Each row was made from one path, in order. Every step used is in the known rows, and no mark comes twice. Write each row's path.
Known rows
guta, fepen: [ 15   6  -8 -11  -2 -14  18   4   0   3  30 -11  -5   3  -7  16   8   0
  12 -14 -33 -23  -8  -9  -2  -3   2  15 -11  -1  -3 -17  18  -4   3   0
  -1 -15  15   1  13   9   1  10  12   5  15   6   1]
dagup, sepu, kigote: [ 11  -5  14   2 -17  -2  13   1  -2  12  18 -13   0 -22 -34 -12   9  -2
   5   1 -13 -14 -15 -14  26 -11   9   9   1  11 -20  -2  13  -7   0   7
   2 -14  16  -9   7  -3  -7   7 -22 -17  -6 -18 -14]
kivan, sepu, kigote, guta, fepen, rarik, pariki: [ 11   2  12 -10  10 -15  24   0  -8 -11 -35  12  22  33   5  24  15 -10
  14  28  -8  -4  -7 -14  -8  13  -5  37  -2  12  12 -27  28  21   4  -9
  14   2   0 -17  22   9  -2   1 -36  23   2 -40   1]
sepu, kigote, guta, fepen: [  8   7  -7  -4   2   9  21  10   8 -16  -5 -10  19   9   2   6   9 -16
  21   1 -11 -21  -3   0  10 -12  -2  31  -2  22   1 -11  15  -1  21 -12
   0 -10   1   0   7   6 -12  12 -26  11   6   7   0]
pariki, guta, kigote: [  4  -5 -16  -8  19  -9  12   6  -5   6  27 -11   5  -9 -15  11  11  -3
   6 -21 -31  -1 -21   5  -4 -16  -2 -19  -8  41  -9 -13 -22  -4  17  13
   4 -12  16  -7  -6  13   2   5  10  -9   9   3  13]
kigote, sepu: [ -2  -8  -1 -10  -4 -13  19  -2  -3   8  22 -15  -6 -16 -23  10   8  17
  -5 -12 -15 -15 -12  -2   0  -1  -3  19  -3   8  -7 -14  -4 -17  -1   5
  -5  -8  18 -10  -7  -1  -2   4   6   5  12   9  -4]
fepen, rarik, pariki, guta: [  7 -15   9  -8  13 -42  13  -4 -20  32   3  -4  -1  21 -29  18  12   1
   0   2 -40   9 -18  -8 -28  10  12   0 -12  32  -5 -17  -9   8 -10  17
   6  -8  11 -29  12  22   8  -3   2  18   7 -31   4]
rarik, fepen, guta, dagup: [  5  -3 -15   8  -7 -15  18  -3   1   4  19  -9 -14   6 -14  -6  13   3
 -24 -24 -24   7  -4  -9 -34 -28  -7  17 -10  -9  -8  17   5  -3  27   1
   3 -18  -2  -5   7   2  31   6  10  16  11  -2  -2]
guta, kigote, sepu, kivan: [  5   3  -8  -9  13  -7   4  -8  -2  -3  11 -12  -6  -7  -5  23   9  18
   4 -28 -13  -7 -26   2  15 -12  -6   0   5  26 -16  -9 -12 -10  23 -18
   2  -9  23 -10 -11  -5 -14   9  -7   0  24  21  -2]
dagup, guta, kigote: [  1   9 -12  -2  -5  11  13  11   7  -2  22 -10   6 -11   5   8  20  16
   5 -23 -21 -18 -19  -9   6 -22   0  -4  -8  22 -14 -15 -12   3   9   7
  10  -5  18 -11  -3   6   7  14  -3 -11   6  10   5]
pariki, rarik: [ 14 -10  -6 -14  12  -9  21   6  -8  10  34  -3   2 -21 -23  -1  11  10
  13 -18 -40 -14 -11   5   0  -2   2  13 -26  -1 -18 -15 -12 -10  15  18
  -4 -12  19   6  -1  12  -3  12  15  -8   8   2  -4]
rarik, pariki: [ 14   9  -4   1   1 -26  22   2 -18   5  16  -6 -11   4 -30   8   6  10
  -8  -2 -27 -17 -16  -9 -18   9   7  13  -8  23 -15 -13   5   6  -7  21
   3 -13  29 -19  12  11   0   3   2   7   4  -5  -2]
guta, dagup: [  8  -3 -10  -7   8 -10  11   1  -5   0  35  -7  -8   9  -8   6  13   7
   1 -25 -31  -7 -16   1 -19 -10  -3   6  -7  -3  -1  -3   2 -13   8   7
  -6 -14  14   0   1  16   9  12  12  -3  18   1  -8]
fekikam, kigote, sepu: [-12  -9  -8  -6 -20 -19  21  -4   3  14  26 -13 -29 -22 -17   4  12  19
  -9 -19 -12   7  -3   6  11  -2   8  21  -7   6  -1  -1  -3 -16  -4   8
  -7 -19  13  -3  -6 -10  -4   6   5  14  12  22  -5]
kivan, sepu, kigote, guta, fepen: [  8   7   2 -12   3   1  22   5   7 -19 -12  -1  22 -12   5  14  10 -13
  15  17  -4  -8   5  -1   8  -5 -13  32   6  14  11 -12  25   7  18 -11
   5  -9  12  -2  15   6 -13   8 -26   3  -1 -15   1]
guta, fepen, rarik: [ 11  -9  -4 -12  -1 -20   5  -3  -2  20  29  -5  -9  36  -9  20  14   2
  17 -15 -30 -14 -16 -12 -14   5   6  23 -17  -4   1 -28  12  -4  -5  -4
   5  -3   2  -6  19  10   5   3   6  17  14 -12  -4]
fekikam, kigote, sepu, kivan: [-14  -1  -4  -8 -16 -22   9  -9   2  20  20 -13 -40 -23  -6  17   7  15
 -12 -23 -21   2  -2   8  20  -4   5  20  -3  18  -4   9   6 -15   0  -8
 -14 -24  20  -1  -5 -15 -10  10  -6  16  29  25  -9]
fekikam, kigote, guta, dagup, sepu, kivan: [-17   3 -13   9 -34   2  12  -1   4  11   5 -10 -39 -22  26  -4  12   0
 -11 -27   5  17  -7   1  21 -28   4  13  -9  12  -3  22  15  -5  26 -13
  -6 -37  13  23  -7  -9   8   3  -8  10  24  -2 -12]
guta, kigote, sepu: [  5  -8 -14 -11  10  -1  18  -4  -2  -4  16  -9   1  -8 -15  12  14  19
   6 -21 -18 -10 -27  -2   1  -9  -5   9  -1  17 -10 -17 -13  -9  15   0
   3   2  17  -7 -12  -4  -5   5   1  -1  14  13   4]
sepu, kigote, guta, fepen, rarik, pariki: [ 16   4   4  -3   8  -6  19   2  -8  -5 -23   0  23  46  -9  20  16 -14
  17  11 -13 -20 -11 -13  -6  10  11  37  -8  14   1 -21  13  15   8  -8
  12  -2  -8 -14  15  14  -5   5 -39  29  12 -20  -3]
fepen, rarik, pariki, guta, kigote, sepu: [ -1 -18  -2  -9  32 -26  15 -13 -18  17  -6  -2  13  24 -22  29  13   4
   8  -6 -26  16 -28  -5 -19  12   4 -10  -8  37  -5 -22 -26   6  10  -1
  14   6   0 -30 -17  11   8  -2 -11  16  18 -25  10]
fepen, guta, dagup, sepu: [  1  -6 -11  13 -29 -14   9  -4  -2  17  26 -10 -27  -5 -15 -14  20   4
 -17 -37  -3  17 -10 -11  -2 -32  -2   8 -12 -11 -13   8  16 -14   9  -4
  -2 -16  18   5   1  -3  23   1  20  -3  11 -16 -15]
dagup, guta: [ -1  11  -3  -2 -15   3  16  12   3  13  30 -13  -2 -21  -7   3  11  11
   2 -14 -20 -12  -5  -6   1 -10  -4   4  -5  14 -16 -11  -7  -4  -9  20
   6 -12  17 -12   7   7   6   7   4  -4  -3   6   1]
kigote, guta, dagup: [  1   1 -18  -3   0   3  20   6  -1  -8  14 -12   2   1   9   0  16   7
  -3 -19  -8  -7  -8   8 -16 -20   1  20 -11  13   2  -4  -2  -6  20   2
  -4 -14  12  12   2  12   9   2   9  12  14  -8  -5]
kigote, sepu, kivan: [  7   6   4 -13  -4 -16   7  -9  -2  11  13 -14 -11 -26 -14  19   1  14
  -8 -11 -15  -5 -15   1   3  -6  -5  12   4  27 -13  -6  -1 -14   2 -10
  -7 -13  23 -13  -9  -7 -11   3  -3   8  22  16  -9]

Write each row's path
[ 10  -6 -16   0  -5 -20  11   0  -3   8  35 -10 -23   9 -17  -1  18   4
 -15 -37 -19  11  -7  -1 -19 -32   0   6 -16  -7  -6   6  11 -13  10  -2
  -3 -12  13   0   7   5  17   9  21   7  14   1  -6] => fepen, guta, dagup
[  5   6  -8   0  -7 -11  11 -14   6   3  -9  -8 -12 -10  -7  16   3  18
 -23 -27 -14   0 -13  -9   2 -30  -7  10   8  22 -21  11  -6  -3  44 -27
  10 -12  12 -14  -7 -17  12   3  -2  17  16  16   3] => rarik, fepen, guta, kigote, sepu, kivan
[ 11  -9 -21  -2  -5 -11  15 -11  -3  -1  23   4  -7  -8 -16  -5  11  -1
 -11 -30 -36  14  -3   0 -24 -17 -14  18 -31 -18  -8  17 -11   2  46   9
   2 -15  -4  -1  -1   6  32  14  15   9  11  -1  -3] => pariki, rarik, fepen, guta, dagup
[ -2  -4   4  -7   8  -2  17   1   3 -17  -7  -2  16  -8  10   5  18  -8
   7  16   0   1   1   8  -4 -16 -14  22   2  12  14   4   8   1  15   1
   1  -5   5   3   8   9  -1   6 -24  -1   6 -26  -1] => kivan, sepu, kigote, guta, dagup
[  0   2   5   9 -20  15  26   3   5   4 -10 -21  10 -25 -21 -18  11  -4
   3   4  10 -16  -4  -6  20 -19   2  22   1  25 -17  -9  11  -6  12   3
   6 -11  13   4   7  -6  -7   0 -28  -4  -5 -13 -11] => dagup, sepu, kigote, guta
[  9   1  -7  -4  32 -16  17  -1 -14   3   7  -1   8   4 -15  16   9   0
  -3 -10 -32   2 -26  -3 -16   6   4 -17  -8  44 -15 -12 -16  12  20  13
  10 -16  23 -25  -5  20   7   4  -3  -2   7 -15  16] => rarik, pariki, guta, kigote
[ -3 -14   5   1   2  -7   4  -6  -7  11  22 -16   1 -21 -10  -9  11 -26
   9  -7 -24  20 -10  -7   4 -14  -6 -16  -1  22  -5  12  -1  -8  15   6
  -4 -20  -1 -10 -16  16   6  11 -15 -22  11 -21  -8] => pariki, guta, dagup, sepu, kigote
[ 13  -8   4  -5   6 -29  17  -3 -19  25   8   0   0  34 -34  18  16  13
  -3  -2 -25  -8 -19 -14 -26  15  16  15 -10   0 -10 -21   1   7 -15  12
  12  -2  11 -18  19  12   8  -2  -5  20   7 -19  -7] => fepen, rarik, pariki
[  4 -13  -6 -13  14 -25   5  -2  -4  29  28 -11   1  21 -10  27  15 -14
  18 -11 -43   2  -7 -10 -14   1   4  -1 -17  18   8 -22   1  -8   1   2
   1  -7  -7 -12   8  20  10   5  13  19  16 -19   3] => pariki, guta, fepen, rarik
[  8  -9 -17  -4   4 -11  16 -10   5   3   4 -11  -9   0 -27  12  16  21
 -15 -41  -6  -1 -16  -2   1 -30  -4   8  -8   9 -15 -14  -3 -14  24 -13
   1   0  19  -4 -15 -15   5   3  11   2  14  11   1] => fepen, guta, kigote, sepu
[ -7  -1 -10   9 -17   0  20   1  -5   7  13 -15  -4 -10   9 -19  11   4
  -5 -16   7  -2 -15  -1   0 -26  -5  19 -13  -3  -8  -7   6  -7  19   0
  -1 -14  13  19  -6   5  20  -6   1   2   7 -24 -10] => kigote, guta, dagup, sepu
[  7   9   0  -2  -6 -14  17  -1 -13  14  11  -2   4  36  11  25  18   3
  17  -2 -36  -9 -16 -26 -11  14   5  16 -14   2  -2 -28   6  19 -10   4
  18  -7  -3 -28   9  13  20   7  -8  20  16 -28  -1] => dagup, guta, fepen, rarik, pariki
[  3  -8   3 -11  30 -29   3 -15 -20  18  -6  -1   3  19  -4  45  11   7
   2 -10 -32  14 -32  -8 -10   9   2 -14  -1  53  -8 -15 -26   6  16 -16
   8  -5   7 -35 -15   5   3  -2 -18  19  31 -24   8] => fepen, rarik, pariki, guta, kigote, sepu, kivan
[  8   2  -5   0   2 -13  25   3  -9   6 -16  -1   7  46  -3  21  13   1
  10   2 -16 -18 -15 -14 -19   8  10  34 -18  10   1 -32  19  15   7  -7
  11  -7   3 -10  13  12  10  -5  -4  39  16 -27   1] => kigote, guta, fepen, rarik, pariki
[  4 -16  -2  -9  28 -34   7  -8 -23  18  16   1   0  31  -9  25  17  -8
   0  -8 -46  15 -21  -7 -42  14   5  -9 -16  20   7  -4 -14   6  -1   9
   2 -12  -9 -22   0  29  24   1   4  17  22 -38   0] => fepen, rarik, pariki, guta, dagup
[  7  -7   3   6  -1   5   9  -1  -3   1  17  -9  -3  -1 -15  -7  12 -10
   1 -10 -13  -3 -16 -11   9 -12   2   6  -1  -5  -9  12  13  -8   6   5
  -3 -18   2  -2  -6   6   2  15 -23 -16  11 -20 -17] => guta, dagup, sepu, kigote
[  8  -8  -1  20 -28   0  15 -15   6   4   2  -8 -11  -5 -24 -17  13 -12
 -15 -11 -13   9  -7 -20  -6 -24  -3  17  -3 -16 -13  29  16   1  29  -4
   9 -19  -6 -11   1  -4  25   8 -16  -4   0 -21 -14] => rarik, fepen, guta, dagup, sepu, kigote
[ 11   1 -14   7  -8  -4  19  -5   7   5  10  -5 -14   7 -23   2  16  13
 -17 -27 -20  -6 -17  -9 -11 -34  -2  11  -9   4 -18   6  -3   4  36  -2
  19 -11  16  -8  12  -5  21   4  10   7  -3  13   7] => rarik, fepen, guta, kigote
[ -6   9 -13  -3   1   9  14   3   1  -9  10 -15  13 -23   4   9  20  23
   8 -27 -10  -9 -16  -8  10 -11  -8  -1  -3  21 -17 -13 -21  -5  11   1
  10   0  15 -16 -25  -2   6   7  -1  -8  14  12   5] => dagup, guta, kigote, sepu
[ 16  -3   2  -8   5 -28  17  -6 -15  14   6   2  -3  50 -15  29  15   2
  12  -3 -40 -11 -20 -15 -22  18  13  19 -13   1   1 -26  15  17  -4  -1
   9  -6   1 -18  14  14  10   2   3  24  17 -23  -2] => guta, fepen, rarik, pariki
[ -7  14  -6  -6  -5   9   3  -2   1  -6   9 -13   1 -25  20  23  13  21
   2 -23 -16  -8 -18 -11  21 -19 -12  -3   9  36 -16  -5 -16   0  17 -16
   5  -5  22 -14 -21  -8  -3  11 -11  -2  24  17   1] => dagup, guta, kigote, sepu, kivan
[  8 -10   1   8 -25  -5   2  -7   2   8  14 -10 -21  -1 -19 -16  18  -6
 -11 -25 -10  13  -7 -14   8 -36   9   2  -7 -14 -13  15  21 -15  12  -7
  -2 -12   3   3   1  -8  10  12 -15 -12   7 -14 -16] => fepen, guta, dagup, sepu, kigote
[ 13  -6 -10  -3 -15 -18  27  -9  -2  18  20  -2  -5 -18 -26 -10   8   6
 -11 -19 -33   2   1   0 -10 -19 -11  19 -24 -12 -18   5 -11  -1  32   8
   6 -16  10 -10   4  -1  20   6  13   7  -4   0  -1] => pariki, rarik, fepen, guta
[ -4  -4 -16  -3 -15 -19  29   1  -2  10  -9   3 -14  43  11  19  17   0
   4  -3 -18  -1 -11  -4  -8  12  19  39 -16  11  14 -17  15  17   7  -7
   8 -17  -1   2   7   5  12   1 -10  44  21 -14   5] => fekikam, kigote, guta, fepen, rarik, pariki
[ -4   8  -2  10 -17   6   7   1  -3   7   5 -14 -21 -20  21  -4   8   2
 -11 -21   7   0 -19  -5  14 -29  -4  14  -1  19  -6   8  11  -4  24 -15
  -6 -21  17  12   0  -1  11   0  -7   3  22 -16 -16] => kigote, guta, dagup, sepu, kivan
[  8  -3  -6  -2   7  12  18   4   1 -15  -1 -12  14   0  -1  -4  18 -12
   7  -8  -8 -12  -6   6  -3 -14  -3  23  -3  15   4   5   2  -5  20   0
  -6  -9  -1   4   4  14  -2  13 -26   6   8   3  -6] => sepu, kigote, guta, dagup
[  3  -7  11   1   3 -30  -2 -18 -26  34   7  -2 -18   9   1  20   7  -8
  -2  -9 -29  28 -26 -20 -17   3   5 -20  -7  27  -6   5  -3   6   5  -2
   1 -19   2 -22  -7  13  21   0  -6  13  30 -45  -8] => fepen, rarik, pariki, guta, dagup, sepu, kivan
[ -3 -22   0   5   5 -28  11 -12 -25  27  14  -3  -7  16 -14  10  16  -5
   0  -7 -29  23 -26 -13 -22   9   3 -17 -13  16  -4  -4  -5   5  -1  11
   9 -12  -2 -24  -9  20  33  -3   3   8  21 -55  -7] => fepen, rarik, pariki, guta, dagup, sepu
[  2  -1  -8  -9 -11  -3   8   3   3  18  25 -10   5  17   9  20  20   6
  22 -11 -31 -15 -11 -16  -4  -3   1  17 -14  -1  -1 -25   5   5 -10  -2
   9  -1  -7 -15  11   7  17   9   5  15  11 -10  -3] => dagup, guta, fepen, rarik
[ 17  -6 -20  -1   2   2  22  -3   0   4  13   7  -2  -4 -24  -3  16  14
  -5 -31 -33  -7 -14   0  -9 -26  -9  13 -24  -2 -24   4 -14   6  54   4
  14 -11   8  -3  -6  -1  19  11   9  -4   0   7  12] => pariki, rarik, fepen, guta, kigote
[  2 -20  13   4  10 -18   6 -11 -23  21  -2  -3   5  16 -17  11  13 -21
   6  10 -25  22 -22 -20 -19  13   8 -12  -8  23   0   3  -6   9   4   5
   6 -11 -12 -28  -7  19  19   8 -24   1  12 -53  -9] => fepen, rarik, pariki, guta, dagup, sepu, kigote
[  8   5 -15  -5   1 -13   0 -11   2   4   2  -8 -16 -15  -8  15  12  18
 -18 -40  -8   3 -11  -2  12 -36  -5   4  -1  24 -18   0   0 -14  27 -30
   2  -7  21  -8 -10 -21  -5   6   2  10  25  18  -3] => fepen, guta, kigote, sepu, kivan
[  2   8 -17  -4  -5  -1  23  12   8  -3   6 -13   3   1   8   3  12  -3
   9  -9 -12 -15  -6   1   5 -14   1  27  -8  15  -1 -22  15  -1  17 -10
  -2 -12  15  11   9   7   2  -2  12  15  11  -1   1] => kigote, guta, fepen
